Each row was made from one path, in order. Every step used is in the known rows, and no mark comes twice. Write each row's path.
In the rows, zero is written as 128.
Known rows:
bukofe vefu tasanum dafa zokifoz zosuf fesi: [166 115 129 106 145 128 136 174 213 181 135 117 155 174  98 132 115 134
 100 131  53  35 114 162 131 140  97 198 115 120 132 175 112 134 149 192
 102 193]
zosuf fesi tasanum: [ 93 135  96 112 131 153 101 104 112 145 150 161 121 127 148 118 132 112
 149 131 181 186 143  76 131 138 149  78  89 118 152 146 140 139 108  86
 147  93]
pipo fesi vefu: [ 80 130 135 159 117 116 100 109  53 120 115 163  98 115 196 138 166 106
 158 137 239 180 142 111 148 103 144 107 120 121 185  94 163 104 128  56
 145  79]
zosuf vefu gelir dafa: [146 130 140 161 117 132 146 161  77  93 176  72 165 162 103 165 162 139
  75 107  72 137 119 148 110 138 104 166 147 165 137 134  93 122  90 110
  90 143]
bukofe vefu tasanum: [136 103 150 143 116 145 153 161 144 129 120 143 102 114 140 143 103 126
 118 167  86 141 104 136 119  86 119 142 148 130 136  79 136 138 104 121
  95  98]
fesi vefu dafa: [127 118 122 127 133 118 148  98  93 133 151 123 107 133 152 120 156 109
 123 119 163 156 119 115 123 131 117 129 121 145 184  84 167 118 128 102
 137  88]
vefu zokifoz: [105 106 145 161 137 159 140 109  69  58 137 162 120  99 162 131 172 118
 127 133 118 168 173  86 125 143 153  82 163  93 109  83 129 120 105 100
 143  64]
tasanum dafa bukofe vefu: [115 112 150 150 125 113 119 145 156  91  98 125 116 102 108 113 108 128
 127 157 137  80 138 153 135 123 139 123 127 116 102 104 132  86 126 156
 124 138]
dafa bukofe vefu gelir: [121  89 151 162 111 132 113 160  98  72 105 123 147 115 119 146 113 134
 105 185 142 123 150 177 137  99 101 174 169 120 102  76 110 119 103 133
 118 151]
zokifoz zosuf fesi tasanum dafa bukofe vefu gelir: [135 125 114  97 134  97 109 149 201 163 110  66 227 175  91 136  83 134
 105 157  88  45 142 205 153 143  88 241 136 153  98 195  69 157 140 165
 122 243]
zokifoz dafa fesi tasanum: [107 179  92  88 138 188 140 158 112 165 156 135 102 101 114 135 129 127
 127  90 141 224  77  92 149 138 174  39 107 114 111 127  65 156 130 129
 169 113]
vefu zosuf fesi: [125 150 130 130 110 124 114  94  99 131 136 163 117 145 133 138 133 101
 131 140 125 183 154 109 122 162 136  85 131  78 147 116 151 140  75  85
 112 112]
maba fesi vefu tasanum dafa: [129 146 148  98 149  75 147 141 200 143 118 107 151 141 127  73 111 146
 144 118 163  89 125 145 106  57  75 128 162 145 139 117 143 131 161 102
 129 115]
maba fesi tasanum dafa zokifoz: [121 146 110 103 144 115 108 122 191 118 107 159 125 103 116  61 113 154
 176 124 220  90 134  97 109  89 113  75 135 122  76 169 124 119 192 140
 160 108]
gelir vefu zosuf fesi tasanum dafa: [146 157 125  86 107  85 126 112 220 160 136 101 197 178 100 151  85 148
 113 125  44  98 145 157 126 150 134 166 129 153  91 177 146 162 107 109
  95 170]
pipo fesi tasanum dafa bukofe: [ 72 148 143 127 129 103  92 122 154 123  69 150 136  95 155 124 121 111
 154 120 223  90 162 109 149 124 143  93 125 130 110 165 155  78 188 120
 141 129]
vefu zosuf fesi tasanum dafa bukofe: [117 160 129  85 124  85 103 111 203 143  94 126 181 152 103 111 103 109
 121 129 132  82 157 136 128 160 107 121 134 124  85 182 166 111 148 127
 129 181]
gelir zosuf fesi tasanum dafa zokifoz vefu: [161 117  63 105 131 107 115 125 185 150 158 108 168 164  80 119 109 162
 134  76  52  75 115 145 125 141 134 184  63 138 111 223 110 140 131 173
 142 178]
bukofe vefu: [117 107 130 165 110 146 128 127  90 104 125 154  78  98 144 133 121 122
 144 173 136 177 119 122 130 113 158 107 121 111 137  76 119 132  85 108
 120  84]
tasanum dafa: [112 139 121 151 133 122 147 118 122  90 144 153 111 104 131 106 139 121
 152 112 127 135 139  93 124 159 175  58 102  82 140 116 122  99 120 111
 133  83]
pipo fesi tasanum dafa zokifoz: [ 96 147 122 132 126 121  99 131 157 126  98 185 133 106 153 123 147 126
 161 114 216  83 144  83 139 127 147  92 112 120 108 176 159  86 199 122
 138 109]
bukofe vefu dafa tasanum: [137 105 165 114 129 143 171 111 165 116 131 103 110 114 105 145  96 126
 105 144  92  90  94 130 110 125 130 138 152 148 136  80 170 156 114 166
  66 120]
maba fesi: [106 138 134 144 132 134 109  99  85 101 119 170  66  83 150  88 119 131
 179 143 221 198 148  95 113  92 139  37 146  84 144  91 106 139 106  96
 147  56]
tasanum dafa bukofe: [101 125 140 145 142 118 123 133 125  74 112 146 114  96 122  99 137 118
 141 120 157 109 156 114 135 153 151  70 111  88 116 117 138  66 144 144
 149 115]
gelir zosuf fesi tasanum: [124 133  96 126 107 132 112 100 108 139 157 127 129 143 136 122 125 128
 160 115 113 170 141 102 121 147 155 116  91 134 140 196 138 156  90  95
 140 130]
pipo fesi tasanum dafa zokifoz zosuf vefu kamop: [148 177 127 135 136 106 104 145 145 182  69 119 184 133 138 136 116 164
 158 108 108  45 108 138 129 108 124 164 110 172  79 197  85 128 211 128
 138 187]
gelir dafa zokifoz zosuf: [151 102  91 160 136 163 146 129  54 123 146 131  57 124 146 131 181  98
 130  91 109 150  88 110 140 173 149 131  97 120 148 172  72 107 145 190
 157 122]
bukofe vefu dafa: [141 112 140 146 113 139 151 110 120 136 134 133  86 113 129 146 116 117
 111 151 116 142 117 125 112 126 136 130 138 136 159  75 138 143 100 133
  89  94]
vefu dafa: [127 124 129 142 128 145 154  96  92 121 150 150  87 106 142 131 143 109
 128 113 137 166 135  85 114 155 150  76 124 108 175  89 145 122 115 123
 116  70]
bukofe vefu gelir dafa fesi tasanum: [146 145 127 115  96 151 163 178 131 151 176  76 163 125  92 178 114 135
  86 114  71 120  62 157 117 100 126 175 159 159  93 142  85 177 109 151
  75 174]
pipo fesi: [ 80 136 144 172 113 143 101 108  50 108 111 188  73  89 187 150 153 105
 162 131 218 190 157  82 138 128 173  55 122  83 175  98 141 107 115  78
 123  60]
maba fesi vefu zosuf: [134 153 137 117 117  77 117  90 113 126  92 134 109 132 149  88 116 126
 164 161 197 182 128 152 116  75  85 116 183 127 122  92 142 157 118  67
 145 105]

Write each row's path:
[110  93 146 160 119 142 104 139  94  91  91 145  77  90 135 126 117 119
 131 180 167 151 135 144 139 104 134 119 132 117 117  74 134  98 106 140
 136 115] : dafa bukofe vefu
[176  88 124 128 137 154 151 121 111 137 141 120  99 141 129 157 135 145
 113 112  66 131 122 148 140 163 133 184 122 138 144 132 102 139 145 199
 129 140] : gelir vefu dafa zokifoz zosuf
[156  94 135 144 118 152 135 131 125 122 127 152  85 115 118 140 137 127
 105 150 140 105 116 120 112 125 114 143 137 132 132  87 159 115 135 169
 102 109] : bukofe vefu dafa zokifoz
[114 123  90 120 148 127 114 101  66 161 160 119 118 164 162 115 158 104
 150 128 155 190 126 133 157 155 132 146  81 113 204 138 107 145 102  96
 170 133] : zokifoz zosuf fesi vefu
[ 98 120 106 128 134 129 101 109  74 129 168 139 120 150 154 114 165 110
 137 132 195 178 147 108 138 128 132 107  87 115 192 103 162 119  92  71
 154 100] : zosuf fesi vefu
[102 102 123 131 158 144 109 147  79  83 103  99 139 141 143 125 185 116
  75 123 158 153 156 149 168 128 101 142 166 164  95  86 106 100 137 129
 212 128] : fesi vefu zokifoz dafa bukofe
[166 104 116 120 136 152 118 115 130 182 145 122 101 161 113 147 134 119
 102 139 114 102 121 144 131 162 110 183 111 125 170 143 118 151 124 189
 108 165] : bukofe vefu dafa zokifoz zosuf fesi
[124 129 137 101 104 111  84 120 170 158  75 125 146 144 116 137  84 108
 113 188 142 124 135 167 135 111  89 170 154 153  82 138 164 143 113 124
 117 181] : dafa bukofe vefu zosuf fesi tasanum
[171 136 159 144 115 115 154 113 107 120 160  81 132 153 101 140 134 151
 115 104  48 149 131 136  94 158 123 147 132 162 148 151 150 136  94 117
  94 139] : gelir zosuf vefu dafa
[146 113 130 120 115 109 136 139 123 149 166  94 152 184 137 126 142 130
 120 108  82 135 130 146 116 110  97 181 119 154 173 157 175 144  93  94
 124 151] : gelir zosuf fesi vefu tasanum
[111 173 147 118 137 142 160 143 126 109 178 146 121  88  99 119 137 135
 149  82 115 139 117  91 120 157 187  24 106  43 125 111 127 112 121 133
 113 108] : tasanum dafa fesi
[152 138 124 130 163 125 134 149 139 114 134 116 146 149 101 106 149 154
 138 117  85 101 120 139 135 176 124 139  95 115 115 170  93  95 165 157
 149 164] : tasanum dafa zokifoz zosuf vefu
[113 137  92 102 141 137 102 129 178 134 152 160 156 141 110  98 144 131
 138 106 170  81 145  80 126 153 135  95  80 112 113 186 158 100 163 136
 148 132] : zosuf fesi tasanum dafa zokifoz
[133 105 132 167 102 136 135 148  94  88 138 133 145 122 130 155 116 137
 116 180 109 147 134 154 128 108 126 163 158 115 126  74  96 154  79 102
  99 119] : bukofe vefu gelir
[ 73 145 125 142 113 138 101 106  91 139 100 183  99  90 193 143 133 106
 170 136 224 186 140  79 144 112 162  77 120 125 149 136 141 123 146  72
 139  71] : pipo fesi tasanum
[129 160 124  81 151 164 164 195 126 178 168 100 124 143 116 141 145 129
  87  82 105 184  66 137 145 101 115 104 131 131 144  87 105 145 133 127
 154 135] : zokifoz dafa fesi vefu tasanum
[120 108 132 155 150 157 154 102  60  89 127 141 117 111 171 134 164 112
 140 126  77 178 153 111 145 169 156 118 155  93 123 118  73 146 117 126
 161  97] : vefu zokifoz zosuf
[170 161 100 124 150 117 134 149 156 161  97 105 189 138 113 104 110 173
 156 113  51  55  91 140 120 119 120 163  97 171  61 184  67 132 195 148
 159 186] : fesi tasanum dafa zokifoz zosuf vefu kamop
[105 117 151 132 148 112 116  98  93  82 118 127 135 119 161  90 157 140
 144 141 202 157 168 126 120  66  91 116 198 131 109  80 137 145 124  77
 165  80] : maba fesi vefu zokifoz
[184 119 153 140 121 127 137 131 110 105 154  99 127 156  89 133 154 162
 109 102  71 115 132 132  95 155 102 158 129 158 122 161 168 109 129 152
 108 152] : gelir zosuf vefu dafa zokifoz
[141 144 148  76 123 156 164 129 156 165 176 107 136 113 103 171 100 157
 110  89  80 154  99 124 119 119 154 120 137 147 116 118 142 170 130 154
  92 132] : gelir vefu dafa fesi tasanum
[139 102 122 101 157 142 179  94 144 119 148 103 111 115 102 147  95 130
 105  92  60 124  84 131 118 131 136 135 120 129 165  78 127 156 116 181
  95 107] : zokifoz vefu dafa tasanum
[144 122 153 134 123 114 170 168 203 132 124 122 139 128 114 130  97 133
 112 144  55  71 110 146 113 105 124 146 141 133 122 108 133 125 123 136
  82 123] : bukofe vefu tasanum dafa
[111 150 152 156 102  90  88 138 161 155  31 128 155  85 147 142  77 141
 147 150 158  24 128 151 131  57 140 149 141 176  66 128 127 120 174 125
 113 162] : pipo fesi tasanum dafa bukofe vefu kamop
[137 141 145 109 104  76 128 130 222 129  54 112 162 123 102 117  73 118
 124 177  97  68 114 179 132 120 104 173 164 159  43 146 147 122 154 143
 115 182] : fesi tasanum dafa bukofe vefu zosuf
[121 125 119 109 137 120 122  92 103 160 176 118 127 166 137 127 161 107
 105 107 174 144 141 112 121 143 111 130 105 139 209 105 182 129 105  96
 124 110] : zosuf fesi vefu dafa
[158 122 123 120 157 135 169 163 175 137 126 139 134 137 125 110 136 127
 134 104  62  72 109 127 132 157 117 144 118 100 123 165 103 105 186 187
 139 146] : vefu tasanum dafa zokifoz zosuf
[117 108 151 139 136 140 132 105  94 102 116 142  88  99 133 124 140 104
 116 120 171 140 152 107 122 147 124  87 136 113 151  89 160  89 138 156
 134 102] : vefu dafa bukofe
[150 118  97 115 100 128  87 171 152 154 119  46 191 187  82 161  96 148
  70 146  81 114 136 204 152 126  88 236 147 199  84 192  63 179  88 151
 144 236] : zokifoz dafa bukofe vefu gelir zosuf fesi tasanum
